Known rows, with every way that one mark hangs from another
A{S Y{E}}: 0.15  2.33  -4.06  1.38  -2.48  -1.84  4.13  2.61  0.14  -0.92  -0.93  0.09  -0.40  1.03  -0.04  -1.66  1.07  2.38  0.88  1.98  2.54  -2.43  -5.05  1.83
E{Y{S{A}}}: 2.79  5.08  -2.24  0.64  -2.95  -3.88  0.55  0.90  1.76  -0.25  -1.72  2.29  1.21  0.00  0.25  2.33  -0.58  3.29  2.95  3.02  3.57  -3.65  -3.05  0.94
F{S{M}}: 2.19  2.98  -3.00  -0.10  -1.08  0.03  2.52  2.49  2.79  0.42  0.64  0.45  -0.07  0.35  0.44  0.80  -3.70  2.23  4.07  -0.41  -1.37  -1.12  -2.96  -0.59
Y{A{S}}: 1.84  1.66  -3.38  0.98  -1.72  1.22  5.43  1.45  0.94  0.73  -1.36  1.33  2.13  -1.18  -1.36  -0.55  -0.39  1.26  0.62  1.57  0.32  -2.19  -3.89  0.84
M{S{A{Y} F U}}: 3.49  5.42  -1.47  -0.74  0.29  -1.90  1.73  4.73  1.09  -1.92  -2.77  1.26  2.83  2.23  0.78  0.90  -2.66  0.97  1.79  -2.90  2.07  1.11  -2.94  1.11
A{Y{E S}}: -0.70  4.20  -4.72  0.44  -2.03  -2.84  3.45  1.73  -0.43  -2.65  -1.00  1.37  0.19  1.42  0.51  -0.42  -0.62  2.81  4.69  2.35  3.75  -2.59  -4.93  1.94
E{Y}: 3.22  3.80  -3.04  0.36  -1.63  -0.72  0.84  3.21  1.67  -0.17  -2.55  0.73  -0.10  -0.46  0.42  0.72  -1.37  5.85  1.76  2.64  1.87  -3.75  -3.43  -0.40
A{Y{E S{F M}}}: -1.82  2.97  -3.95  -0.25  0.13  -1.98  4.91  2.59  1.22  -2.08  -1.48  0.11  -0.52  2.68  -1.72  -0.66  -2.28  1.29  5.21  1.53  2.88  -1.23  -2.74  0.12
U{S{A{Y} F M}}: 1.56  2.11  0.15  -0.52  1.29  0.17  1.76  3.39  3.95  -0.32  -2.56  0.96  -0.21  0.96  -2.31  0.66  -5.05  -1.26  3.08  -0.06  2.31  1.03  -2.01  -1.42
F{S{M U}}: 4.25  3.70  -1.29  -1.01  -0.75  -1.14  3.39  3.69  1.20  0.58  -0.18  -0.97  -0.13  1.52  0.51  0.10  -2.51  1.00  3.60  -1.80  -2.22  0.80  -4.86  -0.58
A{S{F M U}}: 2.52  1.49  -0.97  -0.47  -0.38  0.19  5.84  3.15  1.63  0.84  -2.43  -3.09  0.94  2.61  -2.82  -0.17  -0.59  -0.42  0.06  -0.74  -0.99  0.88  -2.04  -1.21
U{S{A F}}: 2.57  2.10  -1.64  -0.29  0.55  -0.04  0.72  1.61  1.64  -0.26  -1.77  1.32  2.15  0.73  -1.93  1.45  -3.42  -0.31  3.42  0.42  1.57  0.93  -0.88  -0.95
Y{A E S{M U}}: 2.26  3.58  -3.21  -0.42  -1.43  -3.13  8.51  1.44  -1.84  -0.57  -2.16  1.25  -0.58  0.72  -2.25  -2.22  -0.49  -1.73  6.16  0.82  -0.68  -0.35  -7.10  0.65
N{A{Y{E S{U}}}}: 1.96  3.96  -3.39  0.20  -0.96  -3.45  4.20  3.05  -2.22  -1.08  -1.07  0.43  0.16  2.47  -0.62  -2.13  1.68  -0.18  5.24  0.81  5.45  -1.46  -6.14  1.06
S{F M}: 1.57  1.16  -2.69  -0.49  0.22  1.41  3.67  2.81  2.34  -0.59  -2.04  -0.53  0.22  1.06  -1.70  0.67  -4.14  2.13  3.02  0.95  0.06  -0.29  -0.50  -1.84
A{S{F} Y}: -0.32  2.13  -2.56  0.42  0.31  1.24  2.58  3.69  2.17  -0.69  -2.01  -1.17  1.88  1.42  -0.82  0.38  -1.09  2.87  -0.74  0.81  3.04  -1.38  -1.43  0.33
F{S{A M U}}: 5.67  3.69  -0.39  -0.05  -1.90  -2.97  1.97  2.96  1.52  1.57  0.25  0.48  0.00  1.62  0.21  0.75  -2.53  -1.00  3.78  -1.53  -1.67  1.30  -5.24  0.03
F{S{A{Y} U}}: 4.81  5.24  -0.19  -0.22  -0.81  -3.24  -0.24  4.70  0.72  0.31  -0.24  1.15  1.11  1.47  2.30  0.24  -1.72  0.95  2.41  -1.52  1.65  0.88  -6.75  1.41
N{A{S}}: 2.06  0.74  -3.30  1.57  -2.50  1.00  3.55  1.51  1.06  1.09  0.04  0.02  1.82  0.22  -1.19  -0.15  0.93  0.58  1.18  1.48  3.45  -2.53  -1.54  0.03
E{Y{A S}}: 1.37  5.14  -3.38  -0.09  -0.96  -1.43  3.34  1.85  1.16  -0.49  -2.93  2.60  1.35  -1.92  -0.65  0.47  -0.76  3.86  3.86  3.04  2.86  -4.21  -4.31  0.69
Y{A{S{M U}} E}: 2.99  1.54  -2.46  0.50  -2.08  -2.07  9.01  2.26  -1.00  1.49  -2.07  0.26  -0.83  0.59  -3.14  -3.28  1.16  -2.19  2.37  0.45  -2.25  -0.18  -7.45  0.59
Y{E S{A M}}: 1.71  2.77  -3.52  1.23  -3.89  -4.38  4.36  -0.39  0.13  -0.32  0.17  2.31  -0.77  1.62  -1.40  0.18  -1.21  -1.21  6.12  2.50  1.19  -1.48  -3.80  0.96
E{Y{A S{F}}}: 0.57  4.46  -3.74  -0.43  1.54  -0.71  3.28  2.35  1.68  -0.79  -3.35  2.01  2.26  -0.67  -1.86  0.98  -1.55  3.59  3.77  2.30  3.02  -3.15  -2.42  0.07
M{S{F U}}: 2.80  4.62  -3.70  -1.42  0.43  -0.10  3.29  3.34  0.41  -2.26  -2.65  -0.61  3.06  2.01  -0.16  0.94  -2.28  2.27  2.63  -2.81  -0.33  0.84  -1.54  0.13
N{A{S{F M}}}: 1.11  -0.55  -2.43  1.05  -0.49  1.95  5.30  2.46  2.86  1.52  -0.48  -1.36  1.15  1.40  -3.52  0.17  -0.59  -1.04  1.61  0.85  2.20  -1.17  0.38  -1.77

Rows
2.53  2.80  0.20  -0.01  -1.86  -0.71  5.36  4.30  2.22  0.40  -2.58  -2.32  -0.29  1.57  -1.03  -0.84  -0.64  0.55  -0.84  -0.49  0.53  -0.60  -4.87  0.37 -> A{S{M U} Y}
0.89  4.44  -4.74  0.57  -0.38  -2.96  1.88  3.42  0.33  -2.61  -1.30  2.87  1.12  1.85  0.28  -0.09  -2.08  1.60  3.92  -0.76  2.74  -0.38  -3.00  1.91 -> M{S{A{Y{E}} F}}
2.77  3.72  -3.14  -0.03  -1.18  -5.14  3.41  1.11  -2.25  -0.99  -1.12  0.69  1.53  3.56  -1.34  -0.09  0.68  -1.25  4.98  0.55  1.61  1.19  -3.96  1.13 -> Y{E S{A F U}}
2.50  2.16  -2.19  -0.41  -0.37  0.10  4.03  2.80  0.43  0.13  -2.11  -2.60  2.50  2.27  -1.64  0.11  0.53  1.05  -0.41  -0.31  0.07  0.61  -2.28  -0.16 -> A{S{F U}}
3.75  2.09  -1.29  -1.25  0.39  0.14  4.43  3.73  1.16  -0.09  -2.99  -1.58  0.32  2.43  -1.78  -0.12  -3.10  0.57  2.54  -0.49  -0.87  1.28  -2.48  -1.78 -> S{F M U}
1.79  5.02  -0.84  -1.10  -1.37  -1.65  4.61  3.32  1.32  -1.48  -3.11  -0.87  0.02  2.13  -0.11  0.23  -2.10  1.14  3.08  0.00  2.08  -1.09  -4.59  0.38 -> A{Y{S{M U}}}
3.70  1.94  -0.77  0.18  -1.65  0.15  8.02  2.72  0.78  1.57  -2.86  -0.40  0.61  0.07  -2.57  -1.36  -0.45  -1.44  0.74  -0.09  -1.81  -0.24  -5.45  0.03 -> Y{A{S{M U}}}
3.77  2.89  -1.88  0.68  -2.12  -1.96  1.29  1.88  2.63  1.26  1.31  1.73  0.03  0.56  0.62  1.58  -3.65  0.30  4.31  -0.25  -0.74  -0.28  -3.10  0.02 -> F{S{A M}}
2.33  4.03  -4.03  0.10  -0.90  -0.66  1.39  1.71  1.97  -1.44  -1.28  2.28  3.29  1.01  0.22  2.24  -3.43  1.71  3.02  -1.40  0.94  -0.16  0.11  0.60 -> M{S{A F}}
1.14  0.97  -1.54  1.45  -1.70  1.24  4.56  3.52  3.02  0.95  -1.02  -0.43  -0.11  0.37  -1.79  -0.64  -0.58  -0.48  0.75  1.26  4.02  -2.63  -2.30  -0.43 -> N{A{S{M} Y}}
0.38  2.73  -2.23  0.43  -1.31  0.03  3.92  2.49  2.37  -0.69  -1.03  0.64  0.16  0.68  -1.01  0.42  -2.31  0.56  4.62  1.44  5.34  -2.84  -2.23  -0.37 -> N{A{Y{S{M}}}}
2.57  1.23  -0.78  -0.48  0.37  0.01  2.35  1.66  3.24  0.24  -1.74  0.80  0.58  0.90  -2.86  1.24  -4.74  -1.80  4.01  0.16  0.20  1.41  -0.83  -1.95 -> U{S{A F M}}
2.65  1.34  -0.93  -0.56  0.64  0.89  7.76  3.45  1.05  1.21  -3.11  -1.10  1.30  1.00  -3.79  -1.07  -0.93  -1.70  0.70  -0.69  -1.48  0.77  -3.70  -0.81 -> Y{A{S{F M U}}}
3.08  0.30  -0.92  0.22  0.13  0.66  6.05  3.40  1.44  1.94  -1.54  -2.68  1.11  2.47  -3.55  -0.74  0.36  -2.52  1.34  -0.75  1.38  0.38  -1.21  -2.07 -> N{A{S{F M U}}}
0.53  4.21  -1.01  -1.74  0.92  -0.91  4.68  3.89  1.67  -1.67  -3.44  -1.73  1.07  2.97  -1.39  0.62  -2.65  0.73  3.15  -0.58  2.31  0.32  -2.74  -0.58 -> A{Y{S{F M U}}}
3.70  1.99  -0.81  0.11  -2.77  -0.35  6.00  2.55  1.45  1.10  -2.08  -2.29  0.27  1.58  -1.56  -0.42  -0.19  0.00  0.09  -0.13  -1.38  -0.25  -3.92  -0.21 -> A{S{M U}}
5.02  1.89  -0.13  -0.46  -0.58  -1.45  2.96  3.33  1.05  0.83  -2.22  -0.04  0.58  2.48  -1.73  0.44  -2.98  -1.25  2.57  -0.22  -0.46  1.66  -2.81  -1.19 -> S{A F M U}
5.23  3.41  0.92  -0.06  -1.97  -2.18  2.50  4.50  1.49  0.32  -2.82  0.61  -0.66  1.73  -0.07  -0.44  -2.85  -0.44  1.86  -0.20  1.13  0.13  -5.71  0.25 -> S{A{Y} M U}
3.11  3.17  -0.54  -0.79  -0.96  -2.66  3.86  1.57  0.92  -0.03  -2.10  -0.40  1.54  2.97  -1.87  1.38  -2.20  -1.79  3.91  -0.33  1.05  1.12  -1.89  -0.49 -> Y{S{A F M U}}
4.23  4.03  -0.55  -0.16  -2.95  -3.24  3.87  0.83  0.77  0.04  -1.58  0.32  0.78  1.91  -0.86  1.37  -1.98  -1.44  3.97  0.33  0.56  -0.01  -3.90  0.26 -> Y{S{A M U}}
2.28  3.22  -2.04  0.62  -3.73  -2.16  3.29  -0.05  2.07  -0.16  -0.64  1.89  0.67  0.95  -0.53  1.91  -3.08  -0.29  4.63  1.96  1.73  -1.46  -1.89  0.23 -> Y{S{A M}}
0.98  1.39  -2.10  -1.34  1.22  1.92  3.69  2.45  3.03  -0.68  -2.40  -0.75  0.42  0.67  -2.79  0.85  -4.84  0.25  4.00  0.11  -0.19  0.63  -0.30  -2.65 -> U{S{F M}}
1.44  2.39  -0.16  -0.57  0.54  0.10  5.24  4.97  2.38  0.07  -3.23  -2.94  0.41  2.64  -1.97  -0.47  -0.93  0.10  -0.65  -0.78  0.82  0.76  -3.02  -0.56 -> A{S{F M U} Y}
0.34  3.71  -2.90  -0.80  1.28  -0.69  4.86  2.44  2.88  0.09  -3.48  1.48  0.59  -0.59  -2.96  0.90  -2.61  2.07  4.20  2.25  1.62  -2.60  -2.11  -1.11 -> E{Y{A S{F M}}}
5.42  5.32  -2.14  0.12  -2.73  -2.37  2.33  2.38  0.28  -1.19  -1.85  1.74  2.37  1.02  1.24  1.09  -1.81  0.87  2.46  -2.23  0.15  -0.08  -3.63  1.50 -> M{S{A U}}
4.13  3.13  -0.37  0.10  -1.18  -1.27  6.70  3.93  2.03  2.46  -3.96  -0.43  -0.40  -0.63  -2.65  -1.27  0.50  0.67  -0.10  1.01  -0.99  -2.09  -5.98  -0.57 -> E{Y{A{S{M U}}}}
-0.95  2.47  -4.96  0.58  0.77  -1.88  3.40  2.39  -0.52  -1.75  -0.36  1.15  0.87  2.44  -1.65  -0.95  0.00  0.78  5.85  1.82  6.61  -1.85  -2.57  0.41 -> N{A{Y{E S{F}}}}
-0.54  2.04  -5.07  -0.21  0.55  -1.18  7.54  1.17  0.03  -1.01  -1.47  1.93  0.31  0.91  -3.37  -1.10  -2.06  -0.75  6.55  1.71  0.56  -0.67  -3.14  -0.03 -> Y{A E S{F M}}
0.52  3.47  -3.22  0.52  -1.11  -0.20  2.17  2.02  1.24  -1.54  -1.07  1.28  1.72  0.50  0.12  0.27  -0.96  1.73  4.14  1.77  6.83  -3.14  -2.59  0.46 -> N{A{Y{S}}}
0.28  0.98  -2.53  1.01  0.79  1.54  2.98  3.67  2.20  0.14  -1.30  -0.84  1.93  1.03  -1.55  -0.09  0.09  0.98  0.38  0.91  5.62  -1.60  -0.89  -0.15 -> N{A{S{F} Y}}
4.31  4.65  -2.35  -0.52  -0.63  -1.90  2.27  2.93  0.64  -1.31  -2.13  0.99  3.19  2.25  0.00  1.52  -2.17  0.45  2.54  -2.90  0.14  1.22  -1.73  0.86 -> M{S{A F U}}
1.49  1.36  -5.02  1.61  -2.01  -1.03  6.68  0.98  -1.24  0.22  -1.09  1.80  0.80  -0.66  -1.72  -2.50  1.12  0.56  2.47  2.17  0.19  -2.03  -5.51  1.52 -> Y{A{S} E}
1.53  1.69  -2.35  0.64  -0.27  -2.53  2.91  3.75  1.13  -0.37  -1.31  1.68  -1.55  2.10  -1.40  -1.14  -2.80  -0.30  3.95  1.46  2.06  0.03  -3.96  0.32 -> S{A{Y{E}} F M}
3.91  1.11  -0.92  0.88  -2.28  0.03  6.08  2.61  1.38  1.93  -1.34  -1.86  0.19  1.41  -2.43  -1.07  0.91  -2.24  1.35  0.06  1.19  -0.67  -3.14  -1.04 -> N{A{S{M U}}}
-0.16  2.60  -3.81  0.70  -1.72  -2.32  5.20  2.00  0.55  -1.04  -0.40  1.13  -1.60  1.57  -1.43  -1.59  -0.69  -0.49  6.33  2.22  5.12  -2.77  -4.04  0.09 -> N{A{Y{E S{M}}}}
0.87  1.24  -3.89  2.02  -1.97  -1.41  4.01  2.74  -0.28  0.25  -0.10  0.54  -0.40  1.04  -0.98  -2.41  2.01  0.35  2.00  1.91  4.82  -2.68  -4.65  1.16 -> N{A{S Y{E}}}
0.37  3.27  -5.66  0.40  -1.70  -2.20  5.83  0.14  -1.56  -1.51  -1.09  3.17  0.80  -0.36  -1.17  -1.25  -0.31  0.97  6.06  2.34  1.56  -2.36  -5.24  1.67 -> Y{A E S}
-0.27  0.63  -4.10  1.38  0.49  -0.54  4.09  3.42  0.08  -0.12  -0.48  -0.35  0.65  2.06  -2.20  -2.04  1.63  -0.08  1.75  1.59  5.09  -1.59  -2.93  0.54 -> N{A{S{F} Y{E}}}
